Each row was made from one walk, in order. Every step used is in the known rows, and no mark comes twice. Write each row's walk.
In the rows, 128 means zero.
Known rows
tupem -> samu: [119 155 113 146 103 106 117 113 122 141 132 147 160 127 140 142 102 124
  96 129 140 135 130]
zeda -> segu -> zinevam -> tupem: [ 88 170 151  83 104 137  60 130 166 142 111 163 100 139 146 171  87  94
  83 109 147 126 102]
zinevam -> tupem -> zigi: [ 82 127 122  77 135 136  76 107 185 142 153 169 123 134 158 131  70 121
 126 135 142  97 121]
samu -> segu -> zinevam: [134 152 129 107 115 125  81 129 130 133 114 121 139 118 147 145 111 102
  89  88 153 138 117]
gofe -> zome -> zinevam: [133 154 150  63 125  96  99 134  99 137 129 136 149 109 159 183 123 116
 134 134 139 147 104]
segu -> samu -> tupem -> zinevam: [133 150 125  91 134 108  90 125 103 141 106 179 181  92 159 136  50 133
  84 117 177 137  98]
gofe -> zome -> tupem -> samu: [100 164 127  83 114  95  85  81 113 161 138 158 182 127 174 186  90 105
  93 136 128 134 112]
gofe -> zome -> zinevam -> tupem: [119 156 161  40 127  98  72 112 126 145 130 161 143 129 181 198  84 100
 122 139 143 145 103]
zigi -> tupem -> samu -> segu -> zinevam: [102 173 145 124 110 107  51  61 126 158 124 149 155 113 175 174  59  83
  36 103 156 148 107]
samu -> segu -> tupem: [ 98 133 117  94 115 134  73  86 158 154 107 128 146 133 164 150  80 109
  85 107 141 120 112]
segu -> zinevam -> tupem -> zome: [116 154 141  59 139 115  77 110 130 150 133 174 124 150 197 171  71  99
 102 101 150 127 108]
tupem -> zinevam: [125 149 150 105 144 109 110 137 104 127 121 141 117 126 138 144 100 130
 133 123 157 130 116]
samu -> tupem: [128 127 110  93 131 137 111 105 154 139 112 150 152 113 136 135  91 129
 107 138 132 123 111]
samu -> segu: [119 145 114 124 109 122  97 112 144 129 109 104 146 142 131 139 120 113
  97 112 130 125 136]
segu -> tupem -> samu: [ 98 140 116 111 114 122  91  85 138 168 129 172 157 115 177 151  62 120
  85 124 151 130 103]
zome -> tupem -> samu -> segu -> zinevam: [107 158 122 106 110 117  49  92 138 164 121 151 160 112 174 154  62  85
  59  97 157 142 115]
tupem -> zeda: [100 152 110 137 140 116 125 154 119 110 130 134 131 124 141 117 126 131
 118 142 130  98 125]
zinevam -> tupem -> samu: [105 155 128 115 110 109  86  86 156 150 130 176 148 151 167 159  55 105
  86 135 143 132 129]
gofe -> zome: [125 155 132  88 120 102 122 114 106 133 134 132 163 135 147 175 138 126
 126 135 120 129 114]
zome -> zinevam -> tupem -> zeda -> segu -> samu: [ 76 177 140  90 116 107  45 156 141 131 109 172 126 112 174 153  56  99
  75 131 166 121 105]
zinevam -> tupem: [113 129 142  98 132 130  96 101 161 138 127 159 119 152 156 147  78 110
 113 134 133 125 127]
zome -> tupem -> samu -> segu -> zeda: [ 87 168 107 125 110 105  55  99 137 153 106 157 174 119 180 149  79 110
  65 125 153 120 109]

Write each row's walk
[ 96 150 134  75 129 119  58  93 138 152 100 138 137 130 171 162  57 110
  88 103 166 122 103]
samu -> segu -> tupem -> zinevam
[ 66 151 127  94 102 145  78 108 167 154 104 145 113 134 140 160  97 117
  89 122 132 111  97]
zeda -> segu -> tupem
[ 69 187 105 145 103 110  93 165 119 114 110 143 151 119 135 128 117 127
  71 128 142  96 115]
tupem -> zeda -> segu -> samu
[107 132 154  86 158 122  81 113 119 147 121 150 112 118 156 143  74 110
 123 124 153 129 111]
zome -> tupem -> zinevam
[102 138 122 124 121 119  87  90 136 161 132 156 151 120 159 141  76 105
  91 130 137 134 123]
zome -> tupem -> samu
[ 96 148 124  73 133 109  91  86 149 147 127 158 132 182 184 167  75 110
 108 126 125 110 130]
zinevam -> tupem -> zome
[ 98 126  91  72 134 142  91 111 178 143 138 160 156  96 139 121  81 141
 120 139 140  93 105]
samu -> tupem -> zigi
[ 56 167 114 122 121 123  66 139 133 137 113 151 141 114 154 130  88 109
  67 128 139  99 111]
zome -> tupem -> zeda -> segu -> samu
[104 188  96 150  92  90  81 120 122 133 102 149 188 125 165 150 104 130
  69 125 158 118 112]
tupem -> samu -> segu -> zeda
[ 72 132  99  76 119 139  54  91 179 157 130 137 150 117 167 136  72 121
  96 108 148  94 107]
samu -> segu -> tupem -> zigi
[ 52 183 136 139 120 113  69 109 122 131 116 150 137 115 155 149  86 107
  43 133 137 105 102]
zigi -> tupem -> zeda -> segu -> samu
[112 171 101 143  86 100  89  97 137 141 115 125 177 140 142 151  94 109
  70 114 142 133 138]
tupem -> samu -> segu
[ 63 167 144  76 116 129  64 115 147 153  98 156 106 132 148 173  75 117
  92 118 155 111  88]
zeda -> segu -> tupem -> zinevam
[ 75 185 137  63 104 120  56 117 156 149 110 161 111 164 169 188  85  95
  79 102 140 114 104]
zeda -> segu -> zinevam -> tupem -> zome
[107 187 141  50  96  77  42  89 134 155 118 157 179 138 192 216  58  86
  77 128 153 148 111]
gofe -> zome -> zinevam -> tupem -> samu -> segu
[ 57 166 125  53 106 120  55 111 150 167 101 146 115 140 176 186  82 109
  90 115 140 111  91]
zeda -> segu -> tupem -> zome -> zinevam
[ 76 153 102 102 127 125  69 106 150 139 109 132 148 129 174 141  79 111
  76 118 144  96 110]
samu -> segu -> tupem -> zeda
[ 66 190 135  58 126 109  59 134 118 141 125 155 144 116 171 188 109  97
  86 127 133 104  86]
gofe -> zome -> tupem -> zeda -> segu -> zinevam
[ 96 127 143  57 140 127  55 130 172 145 147 168 108 105 169 141  60 110
 134 134 161 120 110]
zome -> zinevam -> tupem -> zigi
